Each row comes from the steps of one path. Every step used is in the known rows, and no mark comes twice. Write the path behind each row, first mark first.
Known rows:
M > S > Z: [-2.95  0.93  1.80 -0.12 -0.77  0.35 -0.62  0.30 -1.05 -1.90  0.36  1.14
 -1.91 -1.47  0.81  0.79 -0.91  3.07  2.48 -0.40  0.89]
F > S > Z > V > M > C: [-1.08 -1.85 -0.33 -1.80 -0.64 -3.56  0.28 -3.08  0.63 -0.41  0.43  0.22
 -1.86 -2.45  0.83  3.00 -2.23  2.81  2.01  4.79  0.92]
F > S > Z: [-0.83 -1.70  1.00 -1.59 -0.13 -2.18  0.60 -0.51  0.42 -3.66 -0.50  1.12
  0.14 -0.65  1.83  2.79  0.35  1.12  0.97  0.39  1.34]
Z > V > M > U > F > S: [ 0.65 -3.96  3.61 -1.26 -3.21 -0.14  2.90 -2.02 -0.33  1.02 -1.43  2.38
 -0.07  0.01  2.11  2.80 -0.73  1.65 -1.51  2.38  2.59]
F > U > M > S > Z > V: [-6.19  0.45  0.24 -4.10 -1.85 -1.04 -1.05 -1.54 -1.62 -0.91 -2.01 -0.60
 -2.52 -0.35  0.39  2.76 -4.93  3.52  2.94 -1.30  3.83]
Z > V > M > S > F: [-0.10  1.06  3.07  0.37 -3.11  2.00 -0.84  0.00  0.11  1.44  1.13  2.89
 -1.27 -1.43  2.29  1.74 -1.29  0.34  2.90  1.84  2.90]
C > M > S > F > U: [-0.49  4.56  3.75  2.25 -4.20  3.55 -1.22 -1.41 -1.14  0.28 -1.71  1.54
 -3.43 -0.02  1.78  1.58  0.10 -0.44  2.98 -2.62  3.11]
Z > S > M > U > F: [ 0.09  0.14  4.49 -2.35 -1.96 -2.41  1.86 -0.85 -2.03 -2.35 -0.70  2.85
  0.95  1.98  1.85  2.49 -0.55  1.97 -2.54 -2.31  0.99]
U > F > S > Z > V > M: [-1.89 -3.00  3.09 -1.24 -0.16 -2.13  0.42 -2.20  0.24 -3.05 -0.42  0.84
 -1.09 -0.82  4.73  5.69 -1.07  1.54  0.28  3.05  0.93]
F > S: [ 0.91 -1.43  1.43 -0.69 -1.62 -0.69  2.03  0.02  1.12 -1.18 -1.03  0.72
  0.35 -0.09  1.12  1.47  1.94 -0.81  0.26  0.28  1.17]
Z > S > F > U > M > C: [-0.20  3.90  1.83 -0.37  1.04 -2.19  0.19 -2.94  0.65 -1.60 -2.28 -0.82
  0.12 -0.43  0.15  3.20 -1.06 -0.72  2.38 -0.95  3.19]
F > U > M > S > Z: [-5.26  2.77  0.65 -2.42 -0.84  0.00  0.11 -0.61 -1.53 -2.28 -1.23 -0.41
 -2.25 -1.00  0.96  2.76 -3.83  2.23  2.61 -3.22  3.41]
Z > S > M > C: [-0.19  2.28  0.82 -1.82 -0.44 -4.41  0.43 -0.98  0.07 -1.20  0.53  0.56
 -0.25  0.46 -0.25  1.21 -0.65  1.09  0.03 -0.07 -0.91]
S > Z > V > M: [-1.72 -0.94  1.57 -1.62  0.39 -1.21 -0.74  0.56  0.93 -0.28  0.72  1.56
 -1.71  0.12  2.58  2.40 -3.21  2.82  0.83  2.00  2.94]
U > F > S > M > C: [-0.76  0.25  1.22  0.09 -1.24 -3.72  1.22 -2.13 -2.31 -2.26 -1.09  0.22
 -1.09  0.90  1.03  3.94  0.49  2.49 -0.16  0.75 -2.88]
U > M: [-0.92  1.06  1.29 -1.30  0.09 -0.97  1.47  1.96  1.28 -1.04 -1.95  0.74
  0.64  1.64  1.63  1.78 -0.99  0.56  2.20 -2.27  2.04]
Z > V > M > U > F: [ 0.04 -2.47  3.80 -0.01 -1.43  0.89  1.83 -0.64 -0.88  2.22 -1.49  2.48
 -1.36  1.30  1.55  1.43 -2.02  3.78 -1.41  1.65  3.01]
S > Z: [-1.31 -0.03  1.33 -0.30  1.38 -0.89 -0.57  1.13  0.15 -2.08 -0.42  0.95
 -1.07  0.90  1.14  1.57 -0.62  2.99  1.50 -0.01  1.93]
C > M > S: [-1.09  2.64  3.22  1.05 -3.96  1.63  0.13  0.62  0.53  0.62 -1.17  1.26
 -2.48 -0.67  1.51  0.09  0.98  0.88  3.61 -2.01 -0.09]
Z > V: [-0.42 -1.88  1.02 -0.94 -0.90 -0.03 -0.05  0.72  0.93  1.85 -1.75  0.67
 -0.73  2.22 -0.10  0.17 -0.50  2.45  0.44  1.76  1.45]
S > M: [-0.31  1.15  0.92 -1.67 -1.55 -1.65  0.33  2.16 -0.97 -0.82  0.33  2.31
 -0.56  2.82  1.37  1.27 -1.19  1.36 -0.21 -1.95  0.84]
U > M > C: [-1.06  2.07 -0.08 -0.09  0.93 -1.88  1.21  0.46  0.70  0.58 -2.16 -0.65
 -0.94  0.52 -0.76  1.21 -1.23  2.65  3.44 -0.40  0.28]

Write each row's path:
[ 0.59  1.77  2.27  1.70  0.02  2.73 -0.41 -0.21 -1.11  0.11 -1.91  1.48
 -1.32  1.80  0.64  1.39  0.20  0.04  0.02 -0.91  4.82]
S > F > U
[-0.80 -2.83  3.15 -0.85 -0.69 -0.65  1.76 -2.66 -1.97 -3.60 -1.94  2.05
  0.01  0.04  1.63  3.14  0.17  3.50 -0.59  0.15  1.55]
M > U > F > S > Z
[-0.76  3.16  2.40 -0.15 -2.14  1.21 -0.12  0.72 -0.32 -1.90 -1.04  1.69
  0.56 -1.07  2.29  3.07 -0.54 -0.03  4.96 -2.34  2.25]
U > M > S > F
[-0.78  3.74  3.30  1.82 -2.37  3.68  0.02 -0.17 -1.29  1.07  0.93  2.25
 -2.83 -1.78  1.95  1.45 -1.02 -1.10  1.22 -0.81  5.27]
V > M > S > F > U
[-0.82  2.09  2.51  1.07 -2.29  1.92  1.40  1.65  0.73  1.00  1.83  1.56
 -2.16 -2.11  1.88  0.10 -0.49  0.14  1.42 -0.03  1.78]
V > M > S
[-2.23  2.77 -0.77 -0.20  0.53 -0.99  1.36 -0.91 -0.25  1.24 -3.11 -1.79
 -2.53  0.92 -1.69  1.12 -2.25  2.60  1.89 -0.87  2.29]
F > U > M > C
[ 2.08  1.09  4.50  0.72  0.27 -0.73  0.03 -0.27  2.18 -2.73 -0.24  2.03
  1.72 -0.13  2.34  2.29  2.10 -2.00  0.95 -0.36  2.16]
Z > S > F
[-3.16  0.58  2.24 -1.58 -3.46 -0.21 -2.16 -1.27 -0.15 -0.42 -1.35  0.94
 -3.37 -0.65  1.97  1.96 -1.72  3.41  4.38 -0.33 -0.11]
C > M > S > Z > V
[ 0.49  0.01  0.95 -2.48 -2.96 -0.56  1.65  1.51 -2.58  0.38 -0.24  3.87
 -0.24  3.21 -0.39 -0.06 -2.29  3.25 -1.41 -2.54  2.98]
S > M > U
[-1.97 -2.43  0.98 -2.04  0.37 -1.37 -1.35  0.26 -0.02 -0.71 -0.92  0.60
 -1.26  1.61  0.81  1.58 -1.98  3.85  1.44  1.60  1.79]
S > Z > V
[ 0.90  0.22  2.21 -3.58 -2.90 -2.77  1.72 -0.01 -1.03 -1.30  0.72  3.31
  1.40  1.45  0.02  0.92 -1.30  0.75 -2.20 -2.72  2.80]
Z > S > M > U
[ 0.02 -3.47  1.26 -3.72 -2.97 -1.58  1.73 -2.03 -0.34 -0.14  0.26  3.12
 -0.22 -1.03  1.32  2.48 -2.95  2.30 -0.09  2.16  4.75]
F > S > Z > V > M > U
[ 0.01 -1.15  4.35 -0.48 -2.80 -0.73  1.14 -3.05 -1.37 -3.49 -2.74  2.28
 -1.12  0.23  3.34  4.36  0.42  3.06  1.17 -1.59  0.81]
C > M > U > F > S > Z
[-2.03  1.94  0.72 -1.71  0.15  0.21  1.50  1.00  0.17 -0.08 -2.70 -0.47
 -1.37  2.23  0.92  1.79 -1.86  0.79  0.80 -2.82  4.11]
F > U > M
[ 1.09 -0.73  4.66  0.60 -4.02  0.47  2.72 -2.46 -0.48 -0.92 -3.42  2.18
 -0.90  1.11  2.33  3.00  1.98  1.17 -0.07 -1.75  0.69]
C > M > U > F > S
[-1.45 -4.84  2.59 -2.34 -1.46 -1.45  0.94 -3.56 -2.07 -2.00 -2.80  1.78
 -0.16  0.72  1.23  3.57 -1.32  4.60 -0.24  1.84  1.57]
M > U > F > S > Z > V
[-0.37 -0.33  0.31  0.57 -0.30 -0.80  0.46 -0.69  1.04  3.50  0.09  0.10
 -2.52 -0.31 -0.48  0.20 -1.84  3.25  1.21  3.93  1.16]
Z > V > M > C
[-1.34  1.68  2.72  0.39 -3.15  3.01 -0.73 -1.18 -1.20  2.11  0.11  1.84
 -2.79 -0.85  1.23  1.87 -2.23 -0.04  1.34  1.23  5.34]
Z > V > M > S > F > U
[-0.17 -1.84  3.71 -0.54 -1.02 -0.84  2.60 -2.09 -1.34 -3.16 -0.04  2.71
 -0.58 -1.39  3.63  4.21 -1.18  2.48 -0.82  0.32  2.82]
V > M > U > F > S > Z
[ 0.33 -1.21  3.86  1.31 -0.40  1.49  2.24 -0.21 -1.57  0.43 -2.53  2.07
 -0.57  2.08  0.36  0.38  0.26  4.01 -1.22 -0.62  1.90]
M > U > F
[-4.17  2.88  0.88 -1.65 -2.09  1.06  1.32 -0.04 -0.62  0.14 -2.09 -0.36
 -2.12 -0.17  0.37  1.16 -2.14  0.63  1.85 -3.13  3.35]
F > U > M > S
[-3.66 -1.09  0.97 -1.71 -1.55 -0.48 -1.50 -0.62 -1.08 -0.53 -0.11  0.53
 -2.04 -0.80  0.20  0.83 -2.21  4.20  2.75  1.28  0.83]
M > S > Z > V
[-1.57 -2.47  3.70 -0.99 -0.21  0.00  0.52 -1.25 -1.51 -0.20 -0.72  2.42
 -1.64  0.48  2.39  2.87 -3.19  5.20 -0.52  1.56  3.29]
S > Z > V > M > U > F
[ 0.13  1.86  3.11  1.90 -2.33  2.72 -0.82  0.32 -0.89 -0.66 -0.10  2.26
 -0.45 -0.84  0.97  0.74  0.93  0.36  2.90 -0.59  1.70]
M > S > F
[ 0.65 -2.93  3.17  0.13 -2.17  0.45  3.37 -2.28 -1.47 -1.27 -2.49  1.93
  0.31  0.74  0.88  1.73  1.47  1.69 -1.36  0.22  1.40]
M > U > F > S
[-1.48 -1.91  3.11  0.14  1.06 -1.80  0.53 -1.92 -0.82 -4.97 -1.31  0.44
 -0.50 -0.24  3.52  4.60  1.10  1.97  0.42  0.78 -0.60]
U > F > S > Z
[-2.16 -4.06  2.40 -1.28 -0.18 -2.40 -0.14 -2.69 -0.53 -3.40 -2.17 -0.15
 -0.60  0.37  2.95  4.84  0.13  2.93  0.54  2.39 -0.43]
U > F > S > Z > V
